Each row was made from one small tree. The marks that hang from a mark follow it in brackets, in alphabetical order. Every link used is in the known rows. Write each row's tree.
Known rows
pabegu[fubam[lerag[bifon[kinad] kabad]]]: [ 25.4  -4.6   2.3  15.2  58.9   9.8 -17.5 -24.0  -5.4  12.4  43.1 -42.6
  30.4  34.8 -19.0  43.6  20.0 -19.6 -11.4 -21.9   2.9   6.2  -8.0]
lerag[bifon fubam[kinad] kabad]: [ 30.6  -1.7  -3.5  16.9  53.0  12.7 -30.3 -13.4  -7.1  19.5  39.8 -67.6
  29.1  18.5 -10.5  27.0  28.8 -35.4 -13.9 -20.9  -5.9   0.4  -8.8]
fubam[kinad lerag[kabad]]: [ 47.5  -0.7  -6.6  13.1  47.9   4.2 -58.2 -19.5   2.2  18.0  16.2 -51.6
  12.4  26.1   1.3  23.6   9.8 -36.9   7.2  -8.8   9.8  14.1 -10.2]
kinad[bifon[kabad[lerag]] sagir[veteref]]: [ 38.5  -4.0  -7.4   5.5  37.0   7.6 -23.5 -10.4 -27.7  42.3  32.2 -56.7
   4.0   2.3  -1.6  38.8 -10.4  -9.4  -7.3  27.4  17.8   7.6 -54.1]
lerag[fubam kabad[bifon]]: [ 26.6  -1.2   7.7  14.0  45.2  16.6 -15.2  -7.7 -16.3  21.6  47.3 -48.3
  16.6  15.3 -17.9  26.9  21.0  -0.4 -19.7 -29.6   2.7   2.8 -19.1]
bifon[kabad[lerag[fubam]] kinad[sagir[veteref]]]: [ 40.6 -12.0  12.5   8.7  39.4  15.2  -3.8 -32.0 -25.8  35.8  51.8 -62.1
   4.2   6.4  -7.0  28.7  -2.5  18.0  -3.4  18.4   2.6  -5.7 -42.4]
sagir[kinad[bifon[kabad[lerag[fubam]]]] veteref]: [ 37.6 -13.2  21.4  12.1  46.3  16.5 -22.3 -18.0 -22.8  38.9  35.6 -64.5
  22.5   0.2  -2.3  12.7  -6.6  -7.9 -20.3  36.4   7.2   0.2 -42.8]
pabegu[fubam[kinad lerag]]: [ 36.5   6.6   1.7  15.4  46.6   5.5 -30.3 -30.4  -1.6  19.9  22.9 -44.6
   9.1  36.3  10.6  21.5   0.3 -24.4   7.7 -11.0  13.3  21.0  10.7]
duza[fubam[lerag[kabad]]]: [ 21.8  -3.0   2.8   8.2  44.1   3.9 -37.9 -16.2  -3.3   9.7  20.0 -50.5
   0.0  19.8 -14.4  22.9  26.9 -13.3   2.2 -24.9   9.5  18.6 -11.0]
veteref[sagir[kinad[bifon]]]: [ 13.5   6.6   8.6  17.9  53.7   6.4 -30.9  -5.5 -12.0  14.6  19.7 -48.1
   5.0   1.9  13.4   7.0   5.9 -12.7 -20.5   1.0  18.8  16.3 -29.7]
duza[fubam[kinad[bifon[kabad] sagir[veteref]]]]: [ 42.5   7.3   2.2   7.1  42.6  -6.5 -31.9 -12.5  -6.5  41.0  14.1 -76.3
   5.1   7.0   4.9  36.9   0.3 -18.9  11.0  25.9  22.3  20.2 -41.0]
duza[fubam[kinad[bifon sagir[veteref]] lerag]]: [ 44.2  10.0   1.5  15.6  45.1   0.0 -54.9 -20.5   5.0  38.9   6.5 -81.8
   0.9  14.6  11.0  23.5  -3.1 -30.6  24.7  20.0  14.6  24.8 -21.5]
lerag[fubam[kinad[sagir]] kabad[bifon]]: [ 42.4   0.1   3.4  18.5  42.1  13.7 -26.2 -10.2  -7.7  33.2  46.2 -70.3
  23.3  14.6  -9.2  38.4  10.8 -15.0  -2.6 -18.3  -3.8   8.1 -24.6]
duza[fubam[kinad]]: [ 20.2   4.6   4.2  10.7  36.4   2.0 -24.6 -18.1   5.1   4.7  19.5 -44.0
 -11.5  12.5   3.6  21.3  23.5  -8.7   7.2 -11.1  14.9  24.1  -7.0]
kinad[bifon sagir[veteref]]: [ 24.7   6.4 -12.3  15.2  35.5   4.9 -34.3 -10.0 -12.6  33.7  16.7 -68.6
  -9.8   3.6   8.9  25.2  -5.9 -13.4  -5.2  14.2  13.2  11.2 -28.0]
kabad[bifon[kinad[sagir]] lerag[fubam]]: [ 27.3  -8.5  13.1  12.9  35.6  25.2   8.6 -20.6 -15.2  20.1  64.7 -40.9
   7.9   7.4 -11.8  39.0   8.1  25.8  -5.0  -6.2  -3.9   1.1 -37.0]
veteref[sagir[kinad]]: [ 13.1  -2.5  13.4  18.3  46.2   5.1 -33.6 -12.5 -14.4   4.1  26.1 -42.8
  -9.6   1.4  10.8  -3.4  10.0  -0.6 -16.6 -12.5  13.4  15.7 -21.6]
pabegu[fubam[kinad[bifon sagir] lerag]]: [ 36.7  13.4  -9.1  15.5  47.1   6.2 -25.5 -21.6  -0.7  36.9  19.0 -67.0
  22.8  30.6  14.2  40.3  -9.9 -36.7   9.9   5.1  11.0  21.4  -3.7]
lerag[bifon[kabad] fubam]: [ 20.7  -6.5  -3.1   0.9  45.3   7.9  -4.9  -9.3 -24.4  14.8  40.1 -52.8
  23.1  14.3 -11.4  19.2  20.9  -9.0 -22.5 -15.5   5.7  -2.2 -24.9]
sagir[kinad veteref]: [ 26.4 -10.8  12.7  20.9  33.4   4.3 -48.0 -17.6  -7.1  12.8  16.2 -52.4
 -15.7  -0.8   5.7  -2.9  -1.3  -2.0 -12.4  15.9   7.1  12.6 -17.6]
fubam[lerag]: [ 25.8  -0.6  -7.1   7.7  37.7   5.6 -39.5 -18.9  -7.2   8.0  15.7 -38.3
  -6.6  20.8   5.0   9.0   5.8 -10.9   0.3 -11.0  13.1  13.3  -8.1]
fubam[lerag[bifon[kinad[sagir]] kabad]]: [ 31.5 -10.6 -10.3  11.6  48.1   6.2 -38.0 -14.6  -2.9  12.2  34.2 -58.6
  21.4  18.7 -15.0  42.1  17.0 -20.2  -1.4 -10.9  -3.8   4.2 -31.3]
kinad[sagir]: [ 13.9  -1.7 -14.2   9.9  25.2   5.6 -20.7 -10.3 -12.0  10.9  24.4 -51.7
 -14.6   5.6   4.2  25.6   7.8  -0.9  -6.0 -11.8   5.7  11.4 -18.7]

Which tree is each row?
[ 25.4  -8.1   2.8   4.5  41.4   0.5 -22.6  -2.3  -9.4  15.7  13.5 -45.3
  18.6   4.3   2.4  23.2   1.3 -14.5 -21.2  25.4  19.1  10.9 -40.8]	sagir[kinad[bifon[kabad]]]
[ 39.7  -3.0   1.4   9.7  45.6   9.0 -46.3  -7.5  -8.2  17.3  31.9 -33.8
  13.2  22.8 -15.3  28.4  10.5 -12.8  -4.1 -21.1  12.4  13.4 -25.9]	fubam[lerag[kabad[bifon]]]
[ 26.2 -11.9   6.4  18.8  42.2  21.4 -10.9 -27.2 -19.8  25.6  58.8 -66.1
   5.3   4.4  -9.8  25.8   9.1   6.1  -7.6   5.2 -10.8  -6.8 -32.1]	kabad[lerag[bifon[kinad[sagir[veteref]]] fubam]]
[ 37.6  -0.3  15.2  15.4  55.8  11.8 -14.7 -23.1  -5.7  19.8  46.9 -27.5
  24.3  36.1 -18.3  46.3   9.7   1.4  -4.6 -20.1  12.2  12.3 -14.9]	pabegu[fubam[lerag[kabad[bifon[kinad]]]]]
[ 37.3  -5.6   3.6  21.9  55.1   6.9 -33.3 -27.0 -11.7  32.5  42.6 -71.3
  20.8  27.0 -16.0  42.8   5.1 -18.9  -2.3  -6.7  -2.3   5.6 -16.4]	pabegu[fubam[lerag[bifon[kinad[sagir[veteref]]] kabad]]]
[ 21.2  -1.8   3.8  13.4  53.3   8.2 -10.1 -27.0  -5.0   6.6  38.7 -35.0
  18.8  32.9  -7.9  31.5  12.9  -8.3  -6.4 -14.5   6.9   9.4  -3.5]	pabegu[fubam[lerag[bifon[kinad]]]]
[ 44.8  -6.2 -17.0  14.4  46.7   3.0 -59.3 -10.2  -1.0  21.7  26.0 -70.7
  25.1  20.9  -6.1  36.0  11.8 -47.6   6.3 -11.2  -3.4  11.8 -24.2]	fubam[kinad[sagir] lerag[bifon kabad]]
[ 50.0   7.3  -0.3  11.3  47.6   4.5 -27.2 -19.0 -15.0  52.6  22.9 -89.6
  21.8  11.8  11.5  27.1 -10.6 -24.1   0.8  27.3  11.8   3.1 -31.9]	lerag[fubam[kinad[bifon[kabad] sagir[veteref]]]]
[ 40.9  -3.0  16.3  21.9  46.0  15.2 -21.2 -20.3 -12.5  36.2  51.9 -69.2
  10.5   9.9 -16.8  34.5   5.9  12.2  -6.5  -4.0  -3.2  -2.5 -34.3]	lerag[fubam kabad[bifon[kinad[sagir[veteref]]]]]
[ 33.4   2.7  -2.6  15.4  51.8   5.4 -31.8 -23.1  -3.7  16.6  30.7 -46.0
  22.7  35.4   2.6  26.6   7.9 -35.4   1.6 -15.3   6.8  17.8   4.1]	pabegu[fubam[kinad lerag[bifon]]]
[ 25.9  -3.1   7.9  20.3  40.9   5.2 -44.5 -10.4  -4.3  21.9  11.2 -58.9
  -1.7  -0.4   9.1   7.1  -4.8 -14.2 -15.3  29.7  13.0  12.1 -26.1]	sagir[kinad[bifon] veteref]
[ 49.3   3.3   2.0  12.7  45.6   7.2 -15.0 -22.5 -22.0  54.3  40.1 -62.2
  18.8  17.0   3.9  51.4 -16.3 -23.0   0.7  27.7  18.0  14.6 -34.3]	pabegu[fubam[kinad[bifon[kabad[lerag]] sagir[veteref]]]]
[ 27.4  -7.9  10.0  10.3  37.7  18.1  -6.0 -16.0  -8.8   5.3  53.9  -5.4
  -2.9  10.9 -12.5  37.6  10.6  23.0  -6.7  -1.7  13.8   8.8 -40.0]	kabad[bifon[kinad] lerag]
[ 25.6  -1.3  -0.3   0.3  45.6  18.5   6.1 -13.8 -26.3  30.4  42.0 -46.7
  23.6  12.3  -5.3  31.8   8.7  -7.3 -19.2   6.5  12.7  -0.7 -35.1]	kinad[bifon[kabad[lerag[fubam]]]]
[ 27.6 -13.4  -1.7  16.5  36.7  13.7 -24.3 -20.3 -15.4  17.9  49.7 -48.8
  -6.9   1.6  -9.2  34.0   6.2   3.8  -4.6  11.5  -0.7   2.0 -41.7]	kabad[lerag[bifon[kinad[sagir[veteref]]]]]
[ 41.1  12.3  -4.5  16.7  59.3   7.1 -33.6 -20.8   0.6  34.6  21.8 -58.1
  34.4  37.8   1.8  43.5   3.5 -48.1   0.1  -4.1  14.5  17.7  -1.4]	pabegu[fubam[kinad[bifon] lerag[kabad]]]
[ 41.4 -14.4   4.7   6.4  35.2   7.3 -17.0 -25.8 -21.8  28.1  42.9 -43.8
  -7.4   4.2  -5.0  37.4  -5.3  14.4  -0.5  24.8  12.8   3.2 -52.2]	bifon[kabad[lerag] kinad[sagir[veteref]]]
[ 35.7   2.6  -9.9   5.3  38.5  -1.5 -28.3  -7.1 -21.2  40.3  18.3 -66.2
   3.3   5.5   3.7  31.6  -9.1 -12.2  -8.1  23.4  21.5   8.1 -44.7]	kinad[bifon[kabad] sagir[veteref]]
[ 37.2  -7.8  10.5  10.3  44.7  -0.5 -39.4  -8.0 -12.7  28.4  12.1 -55.9
  10.8   1.4   3.3  14.5  -9.4 -13.8 -17.4  38.3  21.6  10.4 -42.2]	sagir[kinad[bifon[kabad]] veteref]
[ 14.4  -4.3  -5.2  13.2  47.3  14.9 -17.6  -9.3 -16.4  14.0  44.1 -62.8
  22.0  14.4 -18.5  24.4  31.4 -20.7 -25.7 -31.3  -6.5  -3.5 -12.2]	lerag[bifon fubam kabad]
[ 34.3  -8.8  -8.8  -2.2  46.5  -0.6 -36.2  -8.9 -17.9  11.3  24.9 -37.9
  19.1  22.2  -8.4  20.8  10.7 -21.1  -7.7  -6.3  15.0   8.2 -31.5]	fubam[lerag[bifon[kabad]]]
[ 16.7 -11.1  -2.1   9.6  41.2  15.7  -8.7 -17.0  -9.6  -2.1  50.3 -20.2
   2.4   9.6 -12.1  35.5  22.6   3.1 -13.3  -2.7   4.0   2.9 -32.0]	kabad[lerag[bifon[kinad]]]
[ 29.5 -12.9   6.2   2.3  37.3  16.9  13.2 -26.1 -22.2  22.4  52.9 -50.9
  13.6   8.8  -8.3  38.8   8.1  16.7  -7.0   5.1   0.6  -4.2 -40.5]	bifon[kabad[lerag[fubam]] kinad[sagir]]
[ 56.0  -5.5  -9.7  20.2  49.6   1.8 -76.8 -15.9  -4.6  34.9  24.4 -81.3
  16.3  18.0  -4.6  27.3   2.1 -47.2   9.9   2.1  -1.2  10.3 -24.3]	fubam[kinad[sagir[veteref]] lerag[bifon kabad]]
[ 36.6 -10.6  -1.2  -1.0  51.7   0.1 -26.1 -16.9  -9.1   5.8  28.6 -31.5
  22.6  23.9 -10.1  28.9  11.9  -9.1  -4.4   4.7  15.5   4.3 -37.2]	fubam[lerag[bifon[kabad kinad]]]
[ 28.2  -4.8 -14.0  -0.8  34.6   9.1  -6.7  -4.7 -24.0  29.1  35.2 -44.9
  12.3   4.9  -3.5  49.0  -0.5 -10.6 -10.5  13.9  15.9   8.8 -52.4]	kinad[bifon[kabad[lerag]] sagir]
[ 39.6  -2.1  12.8  15.0  40.8  23.3 -14.8 -18.8 -11.5  23.4  54.8 -35.5
  12.7  14.9  -3.7  24.6   9.0  -2.1  -2.1  -8.6   4.1   8.5 -22.2]	kabad[bifon lerag[fubam[kinad]]]
[ 39.4  -8.8  12.3  17.0  34.0  15.2 -22.1 -19.8 -14.8  25.7  53.5 -33.6
 -12.2   2.7  -8.6  37.0  -4.5  24.7   2.8  12.5   8.3   8.1 -48.5]	kabad[bifon[kinad[sagir[veteref]]] lerag]
[ 38.4  -7.8  19.3  18.5  38.8  23.5  -8.9 -26.2 -18.8  33.5  62.9 -51.2
  -0.4   5.1 -10.3  29.4  -1.5  26.2  -0.5   6.4  -2.8  -0.3 -39.3]	kabad[bifon[kinad[sagir[veteref]]] lerag[fubam]]
[ 53.9  -8.2   6.8  11.0  38.5  12.6 -25.6 -28.2 -24.5  45.1  44.2 -73.5
   7.6   8.3   2.4  23.3  -7.2  -9.8   4.2  17.1   3.0   2.5 -33.8]	bifon[kabad[lerag[fubam[kinad[sagir[veteref]]]]]]
[ 41.6  -5.3   7.5  19.6  42.0   7.7 -33.8 -13.5  -8.9  27.8  42.4 -51.4
  -0.3   7.5 -14.9  42.2   3.2   9.3  -3.6   1.2   8.5   6.5 -43.0]	lerag[kabad[bifon[kinad[sagir[veteref]]]]]
[ 36.5  -7.0  -2.0  15.4  44.9   3.8 -47.4 -22.8  -6.1  20.4  28.2 -61.9
   1.2  14.5  -1.9  20.6  -0.5  -9.1   6.7  10.3   2.3   6.0 -29.1]	fubam[lerag[bifon[kinad[sagir[veteref]]]]]
